Every row comes from one small tree of marks. The marks that hang from a mark follow it in brackets, in the order of their numbers. Every link used is in the known rows. Which tree was each row made from?
Known rows
K_987(K_561(K_23(K_756(K_610)))): [-0.20  1.01  1.40 -3.25  1.12 -3.23  1.00 -0.60 -0.74 -0.66 -1.97  1.50
  1.98 -0.31  0.58 -1.08 -2.23 -1.04 -3.37 -0.21 -1.15 -2.16]
K_111(K_756(K_23(K_561) K_610)): [-1.18  1.43  3.44  0.71  0.36  0.06  0.39 -0.97 -2.20  0.79  0.41  1.19
  1.66  1.01  0.60  2.33  0.19  0.68 -0.23 -1.20 -0.07 -2.99]
K_272(K_919(K_934(K_23(K_756)))): [-0.41  3.13  2.23 -0.58  0.53 -4.59 -1.06  2.24 -4.46 -1.86  2.56  0.79
  2.71 -0.26 -0.49 -1.29  1.81 -6.09 -0.31  0.16 -0.95 -0.16]
K_756(K_111 K_610): [-0.79  0.45  3.48  1.61  2.23 -2.09  2.16 -0.80 -2.89 -0.72 -0.56  1.46
  2.60  2.38 -1.21 -0.01  0.14  0.79 -1.89 -1.89 -0.39 -2.19]
K_919(K_934(K_23(K_756(K_610)))): [ 0.68  2.33  2.29 -0.42  1.74 -4.46 -0.19  0.72 -5.29 -1.26  1.95  0.70
  2.91  0.96  0.23 -1.95  1.73 -3.44 -0.71 -1.04 -0.88 -1.27]
K_561(K_23 K_987): [ 2.08  0.47 -0.71 -2.64  1.44 -3.14  0.27  2.03 -0.43  1.04 -0.22  3.07
 -0.60 -0.84 -0.99 -0.20 -0.83 -1.82 -2.75 -0.08 -0.94 -1.79]
K_934(K_23(K_561 K_756) K_919): [ 0.71  3.02 -0.84 -0.13 -0.98 -2.12  1.27  2.46 -4.31  0.85 -0.40  2.22
  1.16  1.30 -2.25  0.71 -1.34 -2.98  0.48 -0.51 -0.17 -1.19]
K_610(K_756(K_23 K_111)): [ 0.02 -0.33  3.60  0.63  0.62 -1.10 -1.21  0.68 -1.15 -0.57  0.17  1.05
  1.25  2.25 -2.73  1.96  0.40 -1.29 -0.92 -2.50 -0.87 -1.58]
K_919(K_934(K_23(K_561 K_756(K_111)))): [-0.31  3.72  2.52  0.11  0.63 -3.78  2.16  2.18 -4.83 -0.07  1.28  1.43
  1.91  1.65 -1.31 -0.47  0.43 -4.39  0.73 -0.84 -0.62 -2.92]
K_610(K_756): [ 0.40 -0.71  0.50 -1.08 -0.35 -1.06 -1.93  1.27  0.10  0.13 -0.40  0.29
 -0.32  0.79 -1.15  0.31 -1.37 -0.49 -0.29 -0.56 -0.85 -0.85]
K_23(K_561(K_987)): [ 0.59  1.63 -0.24 -0.90  0.10 -1.55  1.03  1.84 -1.24  2.08 -0.08  3.16
 -0.16  0.30 -2.30  1.18 -1.92 -1.34 -0.18  0.42  0.26 -2.33]
K_272(K_919(K_934(K_23))): [-0.64  2.52  2.96  0.08  0.87 -3.23  0.02  1.93 -2.99 -1.69  2.30  1.38
  1.91 -0.36 -0.68 -0.74  1.63 -4.76 -0.35  0.39  0.21  0.86]
K_919(K_934(K_23(K_561(K_987) K_756(K_111)))): [ 1.04  3.47  1.85 -0.83  1.21 -4.43  1.96  2.84 -5.11  0.67  2.15  2.92
  1.57  1.65 -2.44 -0.26  0.66 -5.51 -0.13 -0.74 -0.29 -3.53]
K_934(K_23(K_561) K_919): [ 0.54  2.37 -0.13  0.62 -0.45 -0.79  2.35  2.26 -2.79  0.99 -0.70  2.87
  0.25  1.16 -2.49  1.23 -1.67 -1.55  0.36 -0.30  0.93 -0.12]
K_934(K_23(K_756) K_919): [ 1.15  1.85 -0.81 -0.46 -0.24 -2.70 -0.11  2.23 -4.58 -0.20  0.29  1.30
  1.91  1.60 -2.18  0.03  0.11 -3.27 -0.51 -0.91 -0.84 -0.68]
K_919(K_934(K_23)): [ 0.38  1.84  1.71 -0.56  1.09 -2.81  0.32  1.92 -2.85 -0.54  1.77  0.75
  1.12  0.39 -0.67 -0.85  1.24 -3.18  0.25 -0.06  0.08 -0.28]
K_23(K_561(K_987) K_756(K_111 K_610)): [ 0.29  2.01  1.99  0.30  1.55 -3.40  2.13  0.42 -4.49  0.93 -0.13  3.46
  2.36  2.29 -2.10  0.17 -1.02 -1.61 -1.66 -1.61 -0.63 -4.28]
K_561(K_23(K_756(K_111 K_610))): [ 0.56  1.24  2.29 -0.40  2.34 -4.46  1.53 -0.07 -3.22 -0.93 -1.29  1.81
  2.13  1.18  0.26 -1.29 -0.16 -0.87 -3.41 -2.02 -2.17 -3.28]
K_756(K_23(K_561(K_987)) K_111 K_610): [ 0.16  1.59  4.28  1.60  2.17 -1.81  2.42 -0.32 -3.50  0.74  0.35  4.51
  2.29  2.22 -3.15  2.32 -0.08 -0.96 -1.91 -2.20  0.57 -3.08]
K_272(K_919(K_934(K_23(K_561 K_756)))): [-0.77  4.25  2.12 -0.20 -0.25 -4.01  0.33  2.38 -4.16 -0.84  1.86  1.88
  1.93 -0.46 -0.60 -0.66  0.29 -5.83  0.63  0.55 -0.34 -0.67]
K_610(K_756(K_23(K_561(K_987)) K_111)): [ 0.95  0.52  2.91  0.04  0.37 -1.09 -0.06  1.54 -1.17  1.17  0.34  3.57
  0.07  2.03 -3.94  2.92 -1.00 -2.28 -0.82 -1.95  0.09 -2.72]
K_919(K_934): [-0.71  1.51  1.65 -0.68  0.08 -2.21  0.17  1.48 -1.56 -0.06  1.17 -0.27
  1.37  0.14 -0.91 -0.26  1.13 -2.46  0.28  0.86 -0.54 -0.74]

Write each row's tree
[ 1.52  3.43  0.19 -1.86  0.45 -4.13  0.34  3.04 -4.42  1.08  2.30  2.69
  0.79  0.23 -1.64 -0.49  0.12 -5.47  0.41  0.28 -0.18 -2.48]	K_919(K_934(K_23(K_561(K_987) K_756)))
[ 0.22  2.78  2.13  1.90  0.98 -2.71  3.46  0.92 -5.92 -0.22 -0.85  3.13
  2.76  3.11 -2.39  0.42 -0.76 -1.95 -1.17 -2.35  0.06 -2.18]	K_934(K_23(K_561 K_756(K_111 K_610)) K_919)
[-0.67  1.09  2.77  0.87  1.78 -3.42  0.99 -0.58 -4.41 -0.89 -0.43  0.91
  3.48  2.59 -0.98 -0.69  0.42 -0.63 -1.76 -2.09 -1.54 -3.12]	K_23(K_756(K_111 K_610))
[ 0.67  2.52  0.99 -1.25  0.66 -4.13 -0.75  2.10 -4.36 -0.70  2.09  0.09
  2.00  0.51 -0.51 -1.40  1.54 -4.54  0.28 -0.30 -1.14 -1.36]	K_919(K_934(K_23(K_756)))
[ 0.16  3.70  0.87 -0.89 -0.14 -3.60  0.51  2.39 -4.10  0.24  1.37  1.14
  1.18  0.27 -0.50 -0.64 -0.07 -4.35  1.26  0.16 -0.51 -1.82]	K_919(K_934(K_23(K_561 K_756)))
[ 1.41  2.80  0.93 -1.24  0.89 -2.75  1.42  2.87 -2.92  1.24  2.01  3.22
 -0.09  0.09 -1.90  0.11 -0.13 -4.13  0.24  0.41  0.92 -1.45]	K_919(K_934(K_23(K_561(K_987))))
[ 1.87  1.02  1.62 -1.35  2.93 -5.01  1.29  0.64 -3.50 -0.13 -0.42  3.30
  1.77  1.21 -0.91 -1.03  0.12 -2.16 -4.23 -1.98 -1.90 -3.92]	K_561(K_23(K_756(K_111 K_610)) K_987)
[-0.84  0.70  4.98  2.24  2.42 -1.84  1.32 -1.23 -3.46 -1.06  0.13  2.00
  3.41  2.50 -1.95  1.44  1.29 -0.03 -1.92 -2.65 -0.37 -1.90]	K_756(K_23 K_111 K_610)
[-1.19  1.77  4.94  2.63  1.63 -1.19  2.71 -0.92 -3.13 -0.04 -0.63  3.05
  2.69  2.18 -1.95  2.13 -0.28  0.26 -0.97 -2.23  0.19 -2.37]	K_756(K_23(K_561) K_111 K_610)
[ 0.20  1.23  2.72 -0.34  0.83 -0.51  0.15 -0.27 -2.44  1.60  1.37  2.76
  1.35  1.01 -0.51  2.50  0.51 -0.45 -1.12 -1.06  0.23 -3.57]	K_111(K_756(K_23(K_561(K_987)) K_610))
[ 1.65  3.29  1.55 -1.01  1.63 -4.45  0.96  1.61 -5.30  0.48  2.14  3.12
  1.70  0.68 -0.97 -0.97  0.23 -4.40 -0.73 -0.48  0.15 -2.41]	K_919(K_934(K_23(K_561(K_987) K_756(K_610))))
[-0.71  0.31  3.46  0.19  1.11 -0.57 -1.02 -1.14 -2.45 -0.24  1.21  0.25
  2.42  1.23  0.63  1.62  1.83  0.47 -1.28 -1.63 -0.62 -2.41]	K_111(K_756(K_23 K_610))
[-0.73  1.08  2.93 -2.29  1.86 -3.54  2.59 -0.84 -1.50 -1.02 -2.15  1.84
  2.72  1.15 -0.19 -0.86 -1.70 -1.08 -3.98 -1.15 -1.22 -3.25]	K_987(K_561(K_23(K_756(K_111 K_610))))
[ 2.30  1.26 -1.43 -3.29  0.98 -4.52 -0.89  2.22 -1.93  0.96 -0.01  2.37
  0.14 -0.63 -0.84 -0.77 -0.55 -3.19 -2.59 -0.27 -2.06 -2.84]	K_561(K_23(K_756) K_987)
[-1.11  2.20  2.78  1.30  1.03 -2.85  2.29 -0.37 -4.14  0.08 -1.01  1.87
  2.73  2.35 -1.04  0.06 -1.19 -0.33 -0.79 -1.59 -0.96 -3.79]	K_23(K_561 K_756(K_111 K_610))
[-0.23  1.30  0.02 -4.20 -0.01 -3.06  0.35  0.76  0.18 -0.13 -1.81  1.00
  1.15 -0.74 -0.16 -0.63 -2.35 -2.18 -2.36  0.63 -1.52 -2.21]	K_987(K_561(K_23(K_756)))
[ 1.10  1.21  0.64 -1.39  1.51 -4.30 -0.04  0.11 -2.51 -0.48 -1.11  1.50
  1.42 -0.23  0.99 -1.56 -0.62 -0.95 -2.82 -1.13 -2.06 -2.17]	K_561(K_23(K_756(K_610)))
[ 1.99  2.77 -1.58 -1.09 -0.39 -2.66  0.99  3.15 -4.67  1.57  0.50  3.72
  0.77  1.26 -3.33  0.87 -1.23 -4.29 -0.50 -0.49  0.18 -1.79]	K_934(K_23(K_561(K_987) K_756) K_919)
[ 0.70  2.27 -1.01 -1.57 -0.37 -2.96 -0.07  1.94 -2.76  2.03  0.23  2.54
  0.72  0.45 -2.10  0.58 -1.67 -2.69 -0.13  0.15 -0.85 -3.32]	K_23(K_561(K_987) K_756)
[ 0.61  1.92  0.84  0.53  0.53 -2.93  1.51  2.03 -5.33 -0.58  0.03  1.57
  2.71  2.95 -3.06  0.26  0.73 -3.28 -1.02 -2.03 -0.90 -1.82]	K_934(K_23(K_756(K_111)) K_919)
[-1.39  4.30  3.89  0.81  0.48 -4.27  1.86  2.22 -4.94 -1.20  1.70  2.13
  2.76  0.89 -1.40 -0.39  0.83 -5.88  0.08 -0.36 -0.39 -1.76]	K_272(K_919(K_934(K_23(K_561 K_756(K_111)))))
[ 0.09  1.78  2.84  0.73  1.07 -1.50  1.86  1.14 -2.62  1.32  0.53  4.01
  1.40  1.77 -3.86  2.84 -0.24 -2.09 -0.72 -1.44  0.23 -3.08]	K_756(K_23(K_561(K_987)) K_111)
[ 0.29  3.50  2.31  0.04  1.07 -3.85  1.16  0.96 -4.93 -0.27  1.19  1.68
  2.06  0.70  0.16 -1.19  0.07 -3.12  0.22 -0.58 -0.23 -1.73]	K_919(K_934(K_23(K_561 K_756(K_610))))
[ 0.62  2.59  1.11  0.35  1.25 -3.14  0.85  0.27 -4.71  0.03 -0.16  2.56
  1.61  1.14 -0.03 -0.66 -1.57 -1.14 -0.37 -1.53 -0.33 -2.23]	K_934(K_23(K_561 K_756(K_610)))
